What can hang from each mark
vogarol: tugute
leto: bazo vetim
kitek: vetim
kubi: vetim
mopup: leto tugute
lituf: vetim
bazo: leto
vetim: kitek kubi leto lituf

Known rows, with every way that one mark hangs from another
kitek(vetim(kubi leto(bazo) lituf)): [ 1.39 -0.15  1.38 -0.25  1.05 -1.64 -0.92 -0.12 -0.39 -2.68  1.32 -1.89
  1.74 -1.43  1.08 -4.11  1.08  1.60 -1.51]
lituf(vetim(kitek kubi leto(bazo))): [ 3.37  1.62  2.41 -0.67  2.62 -0.81 -2.79 -0.14 -0.14 -1.87 -1.25 -0.67
 -1.12 -0.23  0.06 -4.30  1.46  2.85 -0.66]
kitek(vetim(kubi leto(bazo))): [ 0.97  0.48  1.33  0.43  1.97 -0.65 -0.21 -0.07 -0.56 -2.09  0.80 -0.48
  1.67 -0.87  1.29 -3.89  2.15  1.00 -1.43]
mopup(leto(bazo vetim(kubi lituf))): [-0.17 -1.74  1.25  0.22  1.93 -0.83 -1.69 -1.82  0.43 -0.99  0.94 -1.99
  1.17 -0.95 -0.76 -0.52 -1.81 -1.30 -1.94]
bazo(leto(vetim(kitek lituf))): [ 0.69  2.47 -0.05 -0.15 -1.52  0.11 -1.95 -3.20 -1.78 -0.17  1.44 -0.91
  0.05 -0.52 -1.66 -1.76 -0.88  0.85  0.19]
lituf(vetim(kitek kubi leto)): [ 4.12  1.26  1.98 -1.47  2.18 -0.74 -2.34 -0.47 -0.26 -1.76 -1.61 -0.29
 -1.41 -0.12  0.14 -4.09  1.64  3.07 -0.31]
leto(vetim(kitek kubi)): [ 0.87 -0.50 -0.32 -0.51  1.51  0.93 -2.14 -2.33 -1.30 -0.22  0.15 -1.91
  0.94 -0.73 -1.18 -1.73  0.18  0.04 -0.40]
kitek(vetim(lituf)): [ 0.06 -0.72  0.23 -0.59 -0.46 -0.55  0.14 -0.54 -0.33 -1.58  1.42 -0.83
  1.45 -0.88  1.10 -1.48  0.67  0.11 -1.38]
vetim(kitek): [ 0.89 -0.78 -0.26 -0.80 -0.39  0.65 -1.72 -0.90 -0.85  0.30 -0.19 -0.51
 -0.44  0.16 -0.34 -1.57 -0.11  1.75 -0.20]
lituf(vetim): [ 1.41  1.57  1.47 -0.32  1.41 -0.13 -0.46  0.16  0.56 -0.98 -0.95  0.71
 -1.13  0.13  0.30 -0.49  1.00  0.03 -0.43]
mopup(leto(bazo) tugute): [-2.37 -2.11  3.38  0.76  1.05 -0.97 -0.90  0.07  1.55  0.08 -0.38  0.35
 -0.04 -0.35  0.33  0.27 -0.65 -0.92 -1.84]
vogarol(tugute): [-1.39 -0.70 -0.87 -1.50 -0.24 -0.61  0.27 -1.02 -0.15 -0.45 -0.84  1.12
  2.23  0.35  1.38 -0.29 -0.25 -0.50 -0.41]
kubi(vetim): [-0.44 -0.06  1.81 -0.54  1.07  1.09  0.45 -0.18 -0.02 -0.23 -0.11 -1.39
 -1.01 -0.55 -1.48  0.52 -0.31 -0.10 -0.47]
vetim(kubi): [ 2.30 -1.31 -0.07 -0.20  1.60 -0.61 -0.47 -0.11 -0.41 -0.47 -0.85 -1.39
  0.93 -0.70  0.15 -1.23  0.86  0.94 -0.23]
mopup(leto tugute): [-1.38 -2.64  2.62 -0.30  0.37 -0.81 -0.25 -0.36  1.28  0.29 -0.93  0.88
 -0.45 -0.15  0.51  0.58 -0.32 -0.50 -1.33]
leto(bazo vetim(kitek kubi lituf)): [-0.15 -0.42  0.84  0.31  1.40 -0.33 -3.80 -1.80 -0.83 -1.03  1.45 -4.04
  1.60 -1.58 -1.55 -2.38 -1.47  0.12 -1.10]
vetim(kitek kubi leto): [ 3.84 -0.44  0.77 -1.57  1.10 -0.74 -2.72 -0.92 -1.24 -1.01 -0.85 -1.55
 -0.33 -0.39 -0.19 -5.07  0.89  4.22  0.25]
mopup(leto(vetim) tugute): [-2.30 -2.04  2.65 -0.15  0.89 -0.28 -0.70 -1.52  1.00  0.23 -0.29  0.42
 -0.07 -0.38 -0.32  0.73 -0.64 -1.86 -1.49]
bazo(leto): [ 0.92  2.61 -0.02  0.59 -1.15 -0.14 -0.19 -1.54 -1.14  0.13  0.45  0.66
 -0.24  0.07 -0.62 -0.92  0.13  0.82  0.44]
lituf(vetim(kitek kubi)): [ 3.70  0.12  1.14 -1.15  2.19 -0.16 -1.95 -0.56 -0.31 -1.16 -1.74 -0.54
 -0.68 -0.17  0.25 -2.52  1.59  1.97 -0.74]
kitek(vetim): [-0.35 -0.02  0.09  0.28  0.47  0.43  0.84 -0.46 -0.43 -1.11  0.88  0.62
  1.34 -0.26  1.30 -1.23  1.75 -0.50 -1.32]

Rows
[ 3.31 -0.85  1.57 -1.64  0.36 -2.33 -4.51 -0.59 -0.86 -1.96  0.51 -4.14
  0.20 -1.38 -0.54 -5.67 -1.07  4.70 -0.35] | vetim(kitek kubi leto(bazo) lituf)
[-1.71  0.49  0.82  0.39  0.44  0.07 -3.46 -1.65 -0.57 -0.68  2.04 -3.13
  0.98 -1.17 -1.70 -1.47 -2.12 -0.55 -0.99] | leto(bazo vetim(kitek lituf))
[ 0.39  0.23  2.93 -1.49  0.13 -0.05 -2.42 -0.51 -0.30 -1.19  0.86 -3.27
 -1.54 -1.09 -1.98 -2.58 -1.57  2.55 -0.49] | kubi(vetim(kitek leto(bazo) lituf))
[ 0.39  0.41  2.64 -1.67 -0.08 -0.42 -0.70 -0.17  0.18 -1.32  0.64 -2.52
 -1.52 -1.04 -1.78 -1.19 -1.28  1.60 -0.14] | kubi(vetim(leto lituf))
[-1.28 -1.06  1.35  0.39  1.22 -0.50 -1.48 -1.77  0.64 -0.74  1.33 -1.23
  0.76 -0.71 -0.80  0.10 -2.18 -1.71 -1.75] | mopup(leto(bazo vetim(lituf)))
[-0.87 -3.11  2.65 -0.83  0.92 -1.29 -1.47 -1.67  0.92 -0.40 -0.26 -1.27
  0.45 -1.10 -0.39 -0.03 -0.97 -0.99 -1.58] | mopup(leto(vetim(kubi lituf)) tugute)
[-0.72  1.44  3.01 -0.19  1.34  0.49 -0.32  0.30  0.21 -0.88  0.49 -1.51
 -1.38 -0.63 -1.58 -1.15 -0.37  0.76 -0.36] | kubi(vetim(leto(bazo)))
[ 1.63 -1.64  0.17 -0.71  0.66 -0.92 -0.07 -0.59 -0.59 -1.97  0.85 -1.84
  2.19 -1.30  1.18 -2.38  1.24  0.66 -1.54] | kitek(vetim(kubi lituf))
[ 0.65  0.57  2.41 -1.52  0.68  1.01 -1.21 -0.75 -0.61 -0.55 -0.06 -1.54
 -1.99 -0.37 -1.72 -2.15 -0.19  2.24 -0.16] | kubi(vetim(kitek leto))
[ 1.52  2.24 -0.19  0.34 -0.04  0.39 -1.68 -3.15 -2.04 -0.02  0.56 -0.71
  0.41 -0.47 -1.44 -2.13  0.21  0.94  0.09] | bazo(leto(vetim(kitek kubi)))
[ 1.00 -0.09  2.45 -2.27 -0.33  0.10 -1.88 -0.84 -0.50 -1.02  0.52 -2.92
 -1.89 -0.85 -1.92 -2.36 -1.32  2.85 -0.23] | kubi(vetim(kitek leto lituf))
[ 1.18  0.44  1.66 -1.40 -1.23 -1.62 -4.02 -0.40 -0.44 -1.42  1.49 -2.66
 -0.79 -0.75 -0.77 -4.41 -1.77  3.77 -0.02] | vetim(kitek leto(bazo) lituf)
[ 0.51  0.41  0.95 -0.90 -0.57 -1.09 -0.21 -0.45 -0.36 -2.18  1.70 -0.57
  0.74 -0.77  1.04 -2.97  0.73  1.13 -1.00] | kitek(vetim(leto lituf))
[ 0.60 -1.20  1.63 -1.95 -0.23  0.62 -1.56 -1.01 -0.44 -0.51  0.32 -3.17
 -1.11 -0.91 -1.87 -0.89 -1.46  1.79 -0.59] | kubi(vetim(kitek lituf))
[ 3.78 -3.02 -0.20 -2.21 -0.18 -1.38 -3.28 -1.29 -1.07 -0.97 -0.27 -3.94
  0.77 -1.28 -0.38 -3.26 -0.87  3.55 -0.41] | vetim(kitek kubi lituf)
[ 4.40 -1.37  0.98 -2.75 -0.23 -2.11 -3.76 -1.12 -1.09 -1.74 -0.01 -3.63
 -0.25 -1.12 -0.50 -5.41 -0.64  5.10  0.15] | vetim(kitek kubi leto lituf)
[ 0.38  2.95 -0.11  0.46 -0.80  0.82 -1.48 -3.14 -1.83  0.20  1.06  0.05
 -0.07 -0.15 -1.52 -1.53 -0.10  0.51  0.23] | bazo(leto(vetim(kitek)))
[ 0.49  1.44  1.48 -0.22  0.21 -0.30 -2.92 -0.33 -0.65 -0.70  0.62 -0.70
 -1.04 -0.02 -0.47 -4.13 -0.25  2.98 -0.08] | vetim(kitek leto(bazo))
[-0.57  0.20  0.73  1.11  2.47  0.64 -3.04 -1.55 -0.97 -0.54  0.88 -2.63
  1.53 -1.09 -1.39 -2.14 -0.47 -0.45 -1.10] | leto(bazo vetim(kitek kubi))
[ 2.77  0.12  1.42 -0.54  1.76 -0.93 -3.36 -0.40 -0.99 -1.15 -0.34 -2.10
 -0.01 -0.59 -0.30 -5.32  0.53  3.93 -0.29] | vetim(kitek kubi leto(bazo))
[ 1.61  0.13  0.83 -0.27  1.51 -0.58  0.23 -0.34 -0.73 -2.02  0.44 -0.15
  1.34 -0.67  1.35 -3.66  2.42  1.22 -1.07] | kitek(vetim(kubi leto))
[ 1.83  2.51  2.47 -0.53  1.60 -0.32 -2.49 -0.03  0.12 -1.47 -0.67  0.33
 -1.81  0.17 -0.02 -3.30  0.95  2.16 -0.46] | lituf(vetim(kitek leto(bazo)))
[-0.75 -3.00  2.42 -0.64  1.46 -0.31 -1.75 -2.05  0.46  0.10 -0.79 -0.54
  0.12 -0.67 -0.41 -0.68 -0.16 -0.50 -1.66] | mopup(leto(vetim(kitek kubi)) tugute)
[-0.25 -0.29 -0.18 -1.12 -0.60  0.35 -2.59 -2.45 -0.86 -0.38  1.33 -2.35
  0.32 -0.79 -1.48 -1.11 -1.47 -0.07 -0.27] | leto(vetim(kitek lituf))
